Every row comes from one small tree of marks. Brackets hold a mark, then the marks that hang from it, in alphabetical order. Every link used is in the known rows. Which tree was each row made from?
Known rows
(A (P M)): .25	.09	-.27	.24	.01	-.11	-.31	-.16	.10	.32	.34	.43	.19	-.03	.11	.17	-.15	.03	-.06	.06	.07	-.29	-.08	-.18	.14	-.06	-.21	.08	-.21	-.02
(K (J (P (M A Y))) (Q X)): .21	.45	-.33	-.49	.49	-.04	.23	-.13	.59	.24	.13	.41	.35	.13	-.01	.21	.33	-.46	-.61	-.53	.34	-.13	-.38	.04	.02	-.28	-.07	.13	-.19	.48
(P M Y): .24	.18	-.29	.03	.13	-.47	-.23	.01	.04	.12	-.07	.27	.08	-.10	.16	.33	-.21	-.07	.13	.01	.34	-.18	-.08	-.06	.12	-.04	-.34	.29	-.13	.22
(Z M): -.06	.12	.09	-.04	.05	-.16	-.13	-.05	-.10	-.02	-.08	.19	.19	-.04	-.25	.13	.09	.09	.13	.05	.03	.00	.02	-.14	-.01	.06	.04	.04	.15	.22
(J (P M Y)): .24	.28	-.40	-.04	.26	-.31	-.31	.03	.32	.34	.25	.35	.20	-.10	.09	.27	-.26	.09	.10	-.06	.33	-.23	-.22	-.03	-.02	.03	-.37	.22	-.37	.15
(A (Z (M Y))): .10	.16	.28	-.27	-.14	-.15	-.26	-.21	.30	-.01	-.33	.31	.36	-.11	-.15	.17	.12	-.03	-.34	-.44	.01	-.23	-.05	-.25	-.08	-.14	.01	.04	.02	.35
(B A (Y M P Z)): .60	-.38	.15	-.65	.21	-.37	-.14	-.49	.54	.26	.05	.19	.18	-.13	-.14	.11	-.50	-.23	-.37	-.25	-.24	-.58	-.60	.23	-.28	-.02	.14	.30	-.13	.21
(A (P (M B) Y) Z): .42	.19	-.30	.00	-.07	-.18	-.59	-.41	.42	.42	-.01	.56	.12	.01	.08	.46	-.48	-.17	-.36	-.22	.09	-.31	-.10	-.15	-.06	-.18	-.44	.38	-.34	.16
(Z P): -.14	.07	-.10	.08	.09	.14	-.23	-.04	.12	.16	.27	.09	.00	-.14	-.31	.11	.02	-.07	.13	.04	.12	-.01	-.09	-.02	.06	.11	.10	-.01	.03	-.10
(P A (M (B Z))): .53	.25	-.08	-.12	.01	-.38	-.25	.20	.13	.00	-.10	.05	.10	-.27	.12	.65	-.37	-.04	-.08	.06	-.03	-.32	-.17	.10	.01	-.19	.04	.25	.13	.10
(M A): .21	.11	-.05	-.15	-.13	.18	.17	.25	.11	.02	-.08	.03	.11	-.05	-.16	.08	.10	-.15	-.12	-.23	-.10	-.08	-.07	.08	.01	-.22	.19	.09	.00	.14
(Z (M (A P) Y)): .56	.19	-.09	-.21	-.13	.19	-.16	-.09	.35	.26	.05	.57	.46	.08	-.33	.16	.17	-.33	-.32	-.55	-.06	-.32	-.19	-.19	.04	-.25	.10	.00	-.06	.38
(X Q): -.17	-.14	.18	-.17	.07	-.14	.11	-.15	.22	-.15	.01	-.11	-.09	.18	-.10	.27	.12	-.14	.10	.18	.12	.11	-.01	.07	.00	-.01	-.11	-.03	.25	.07
(P (A (Z (M B))) Y): .36	.34	.04	-.41	-.11	-.24	-.36	.02	.19	.09	-.42	.27	.10	-.20	-.23	.56	-.29	.02	-.08	-.27	.06	-.24	.01	.05	-.16	-.01	-.09	.30	.09	.55
(M (Y A Z)): .40	-.23	-.07	-.47	-.04	.16	-.05	-.25	.22	-.06	-.11	.16	-.07	-.21	-.12	.07	.02	-.32	-.26	-.40	-.20	-.32	-.25	.23	-.26	-.05	.17	-.01	-.29	.22
(K (J (P A (M Y))) (Q X)): .23	.45	-.30	-.50	.54	-.22	.10	-.05	.44	.24	.22	.33	.20	-.03	.19	.26	.20	-.19	-.41	-.33	.46	-.27	-.30	.15	.03	.02	-.17	-.01	-.13	.50
(P A (M B) (Y Z)): .53	.35	-.37	-.38	.18	-.38	-.35	.08	.03	.03	-.09	.25	-.13	-.31	.01	.67	-.53	-.22	-.03	.04	.15	-.36	-.24	.20	-.07	-.02	-.29	.34	-.20	.43
(P (Y (M (A Z) B))): .61	.23	.06	-.58	-.29	-.03	-.17	-.19	.46	.08	-.50	.36	.14	.05	-.32	.54	-.28	-.29	-.28	-.49	.01	-.22	-.13	.03	-.20	-.33	-.05	.64	-.17	.32
(J P): .00	.10	-.10	-.09	.13	.17	-.10	.02	.28	.21	.33	.09	.12	-.01	-.07	-.05	-.05	.15	-.03	-.08	.00	-.05	-.13	.04	-.14	.08	-.01	-.08	-.23	-.08
(P M): .08	.14	-.08	.10	.06	-.29	-.16	.02	-.05	.03	.04	.22	.12	-.12	.09	.25	-.10	.03	.11	.13	.16	-.16	-.06	-.11	.13	-.10	-.14	.17	-.04	.08
(B Y): .24	-.08	.09	-.15	.09	-.21	.11	.00	.31	.11	-.05	.02	.17	.05	.12	-.03	-.07	-.07	-.16	-.22	.05	-.20	-.14	.00	-.02	-.03	.05	-.03	-.02	.09
(K (J (P M)) (Q X)): -.25	.28	-.33	-.20	.63	-.20	.11	-.26	.31	.25	.28	.25	.14	.09	.10	.11	.17	-.07	-.32	.00	.34	.08	-.19	.03	-.03	.05	-.21	.07	-.15	.21
(B (P A) Z): .40	-.19	.00	-.06	-.01	-.30	-.01	.28	.33	.29	.28	-.19	.15	-.28	.21	.22	-.28	.00	-.34	-.05	-.14	-.36	-.16	.17	-.15	.05	.27	-.06	.09	-.12
(Q X): -.04	-.03	-.13	-.08	.18	.05	.06	-.23	.06	-.09	-.02	.00	.00	.19	-.13	.00	.09	-.10	-.15	-.09	-.14	.00	.04	.00	-.07	.19	-.15	.08	.05	.15
(P A M): .30	.27	-.11	-.06	-.01	-.29	-.11	.31	-.10	.06	.07	.17	.09	-.30	.12	.39	-.13	.15	.17	.09	.17	-.38	-.07	.07	.17	-.01	-.04	.14	.01	.24
(B A P (Y M Z)): .59	-.45	.21	-.56	.10	-.51	-.06	-.38	.72	.34	.21	.13	.44	-.08	.08	.17	-.53	-.19	-.50	-.27	-.14	-.52	-.53	.13	-.31	-.05	.15	.29	-.06	.06
(Z (M (A P) B)): .41	.25	-.11	-.12	-.09	.30	-.22	-.17	.18	.22	.05	.52	.26	.16	-.52	.33	-.06	-.30	-.16	-.21	-.19	-.10	-.10	-.11	-.07	-.25	.12	.17	.03	.28
(K (Q X)): -.22	.04	-.08	-.10	.32	.00	.25	-.30	.09	-.02	-.02	.02	-.05	.38	-.06	-.09	.24	-.21	-.33	-.11	-.03	.18	-.05	.01	-.04	.13	-.20	.07	.09	.07
(Z (M Y)): .18	.17	.14	-.19	.05	-.16	-.16	-.17	.09	-.07	-.17	.32	.27	.05	-.19	.14	.14	-.16	-.04	-.24	.14	-.11	-.10	-.21	.00	-.07	-.02	-.01	.11	.34

Write each row's tree
.42	-.41	.17	-.16	.08	-.37	.07	-.14	.69	.41	.25	-.01	.43	.06	.29	-.03	-.39	-.18	-.39	-.32	-.08	-.34	-.36	.12	-.14	-.13	.16	.08	.19	.04 -> (B A P Y)
.50	.39	-.14	-.28	-.08	-.36	-.39	.07	.21	.15	-.30	.29	.03	-.27	.11	.67	-.45	-.03	-.10	-.19	.18	-.39	-.07	.08	-.03	-.15	-.27	.44	-.10	.43 -> (P (A Z) (M B) Y)
.22	.35	-.07	-.23	-.07	-.13	-.29	.29	.37	.32	.22	.23	.29	-.48	.09	.36	-.18	.43	-.16	-.18	.06	-.54	-.17	.05	-.07	.01	-.03	.10	-.30	.18 -> (J (P (A Z) M))
-.05	-.08	-.35	-.61	.31	.06	.17	-.39	.70	.43	-.10	.18	-.03	-.04	.01	-.01	.20	-.11	-.59	-.58	.08	-.02	-.10	.34	-.38	.14	-.04	.14	-.36	.36 -> (K (J (P (Y (A Z)))) (Q X))
-.06	-.08	-.15	-.28	.10	.15	-.33	-.22	.07	.11	.15	.32	.02	-.50	-.74	.30	.06	-.08	.17	-.01	-.12	-.20	-.20	.13	-.23	.24	.35	.04	-.08	.20 -> (Y A (Z M P))
.51	.23	-.06	-.61	-.14	-.16	-.27	.09	.57	.38	.00	.29	.22	-.28	-.08	.35	-.26	.34	-.11	-.40	.17	-.50	-.17	.14	-.23	.17	-.10	.30	-.41	.24 -> (J (P (A Z) (Y M)))
.67	-.09	.08	-.23	.10	-.64	-.21	-.12	.67	.14	-.21	.05	.51	-.08	.30	.48	-.52	-.21	-.39	-.28	-.13	-.36	-.42	.06	-.01	-.42	.04	.36	.29	.11 -> (P (M (B A Y Z)))
.59	.25	.13	-.38	.21	-.02	-.36	-.29	.02	.03	-.06	.47	-.05	.04	-.44	.40	-.31	-.40	.02	-.14	-.02	-.37	-.29	.07	-.17	-.05	.09	.10	.13	.53 -> (Z (M B (Y (P A))))
.36	-.19	-.17	-.02	.13	-.08	-.18	-.30	-.08	.21	.14	.43	-.16	-.20	-.17	.20	-.24	-.14	.22	.11	-.11	-.43	-.22	.17	-.15	-.03	.12	.25	-.21	.16 -> (Y A (P M))
.25	.23	-.34	-.12	.07	-.05	-.25	.28	.18	.29	.18	.10	-.08	-.33	-.22	.33	-.13	-.07	.21	-.13	.32	-.24	-.11	.21	.10	.25	.00	.07	-.01	.20 -> (Z (P A Y))
.46	-.21	.32	-.31	-.13	-.05	-.32	-.49	.79	.26	-.03	.17	.32	.12	.15	.23	-.48	-.42	-.71	-.54	-.21	-.27	-.32	.05	-.29	-.40	.04	.25	.13	.11 -> (M (B (A Z) P) Y)
.06	.28	-.44	-.63	.46	-.17	.12	.23	.38	.39	.22	-.03	-.13	-.39	.16	.12	-.04	-.07	-.41	-.19	.38	-.07	-.29	.43	-.18	.15	-.02	-.13	-.37	.30 -> (K (J (P A (Y Z))) Q)
.30	.23	-.19	-.41	-.09	-.02	-.22	.30	.53	.41	.07	.09	.13	-.34	.08	.18	-.20	.30	-.25	-.44	.08	-.40	-.12	.20	-.20	.15	-.09	.04	-.35	.24 -> (J (P (A Z) Y))
.41	-.02	.15	-.27	-.04	-.23	-.20	-.33	.25	-.09	-.24	.09	.11	.09	-.16	.43	-.31	-.15	-.12	.01	-.12	-.05	-.16	-.03	-.18	-.16	.07	.36	.05	-.15 -> (Y (M (B Z)))
.02	.32	-.04	-.11	.06	-.02	-.29	.23	-.01	.17	.19	.23	.15	-.39	-.53	.38	.06	.12	.35	.05	.19	-.22	-.08	.02	.10	.24	.23	-.01	.24	.28 -> (Z M (P A))
.73	-.26	-.16	-.04	.00	-.57	-.26	-.09	.84	.53	.17	.17	.67	-.18	.43	.21	-.36	-.04	-.57	-.41	-.17	-.59	-.42	-.03	.09	-.25	.00	.13	.06	.00 -> (B (A (P M)) Y Z)
-.10	.39	-.21	-.45	.36	-.21	.06	.02	.46	.34	.13	.19	.19	-.27	.18	.28	.13	.17	-.57	-.25	.23	-.26	-.16	.15	-.08	.08	-.09	.08	-.18	.39 -> (K (J (P (A Z) M)) (Q X))
-.02	.39	-.35	-.35	.55	-.21	.16	.06	.26	.27	.30	.20	.12	-.13	.12	.26	.15	.06	-.24	-.03	.36	-.15	-.20	.20	.03	.13	-.11	.05	-.09	.38 -> (K (J (P A M)) (Q X))
.58	.02	.01	-.45	.12	-.01	-.22	-.18	.33	.11	.24	.16	-.06	-.07	-.04	.37	-.49	-.51	-.47	-.20	-.08	-.40	-.37	.21	-.31	-.08	.07	.02	-.12	.18 -> (M (B (P A)) (Y Z))
.64	.28	-.02	-.26	.05	-.20	.01	.04	.37	.07	-.17	.35	.31	.08	-.08	.49	-.27	-.39	-.18	-.28	.08	-.34	-.33	-.01	.02	-.46	.04	.36	.00	.32 -> (P (M A (B Y)))
.18	.32	.25	-.36	-.15	-.06	-.28	.01	.08	-.01	-.31	.21	.14	-.22	-.31	.49	-.16	.13	-.10	-.15	-.11	-.21	.02	.00	-.16	-.05	.12	.18	.18	.41 -> (P (A (Z (M B))))
.52	-.19	-.26	-.11	-.02	-.43	-.40	-.14	.60	.45	-.02	.20	.52	-.15	.06	.20	-.23	-.03	-.36	-.38	-.17	-.24	-.18	-.01	-.04	-.02	-.07	.15	.17	.21 -> (B (A (P Y)) (Z M))
.70	.34	-.16	-.57	.09	-.07	-.29	-.09	.37	.24	.08	.35	.05	.05	-.23	.50	-.45	.02	.20	-.16	.23	-.28	-.24	.22	-.22	.11	-.15	.40	-.26	.24 -> (J (P A (Y (M B))))
.79	.02	-.09	-.31	-.24	.13	-.21	-.25	.52	.23	-.01	.34	.30	.12	-.31	.43	-.26	-.32	-.43	-.30	-.31	-.26	-.24	-.03	-.15	-.33	.20	.37	-.12	-.09 -> (Y (M (A P) (B Z)))
.56	-.10	-.22	-.49	-.01	.01	-.15	-.27	.43	.32	.07	.42	.09	-.02	-.24	.20	-.17	.09	.25	-.27	.12	-.31	-.21	.23	-.31	.17	.01	.36	-.45	.14 -> (J (P (Y A M)))
.15	.35	-.23	.03	.08	-.14	-.35	.28	.02	.21	.32	.25	.09	-.46	-.19	.51	-.10	.08	.31	.13	.30	-.39	-.15	.05	.24	.10	.06	.13	.04	.14 -> (Z (P A M))
.35	.08	-.11	.04	.00	-.19	-.01	.14	.21	.28	.32	.30	.30	-.10	.00	.35	-.22	-.24	-.19	-.03	.07	-.35	-.23	-.05	.00	-.30	.10	.27	-.08	.09 -> (B (P (M A)))
.00	.33	-.28	-.35	.62	-.22	.06	-.37	.48	.22	.20	.38	.23	.17	.16	.13	.22	-.30	-.49	-.28	.43	-.05	-.30	-.02	.00	-.06	-.27	.03	-.18	.32 -> (K (J (P (M Y))) (Q X))
.33	.11	-.34	.06	-.12	-.29	-.49	-.20	.40	.50	.07	.48	.23	-.18	.20	.28	-.28	.03	-.36	-.26	.12	-.42	-.07	-.18	.04	-.06	-.40	.24	-.40	.14 -> (A (P M Y) Z)
.54	.05	-.04	-.28	.05	.22	.00	-.11	.26	.15	.02	.28	.01	.05	-.25	.04	-.03	-.56	-.33	-.44	-.12	-.35	-.34	.10	-.09	-.27	.18	.05	-.14	.28 -> (M A (Y P))
.46	.30	.09	-.31	-.20	-.29	-.25	.15	.30	.07	-.19	.29	.26	-.37	.23	.42	-.08	.03	-.30	-.40	.15	-.60	-.14	-.03	.08	-.20	-.09	.15	-.11	.38 -> (P (A Z) (M Y))
.38	-.05	.10	-.31	-.06	.00	-.09	-.26	.12	-.02	-.23	.41	.19	-.05	-.30	.17	.18	-.17	.10	-.36	-.02	-.24	-.09	.01	-.13	-.06	.21	.07	.04	.42 -> (Z (M (Y A)))
.03	.25	-.25	.02	.02	-.31	-.54	-.08	.38	.36	.03	.35	.15	-.41	-.14	.46	-.20	-.04	-.06	-.15	.35	-.30	-.12	-.13	.10	.00	-.23	.33	-.18	.13 -> (A (Z (P M Y)))
.55	.37	.02	-.46	.00	-.04	-.17	.01	.85	.34	.00	.42	.52	-.09	-.11	.46	-.32	-.12	-.51	-.56	-.05	-.51	-.42	-.02	-.22	-.44	.05	.32	-.31	.25 -> (J (P (M (A Z) (B Y))))
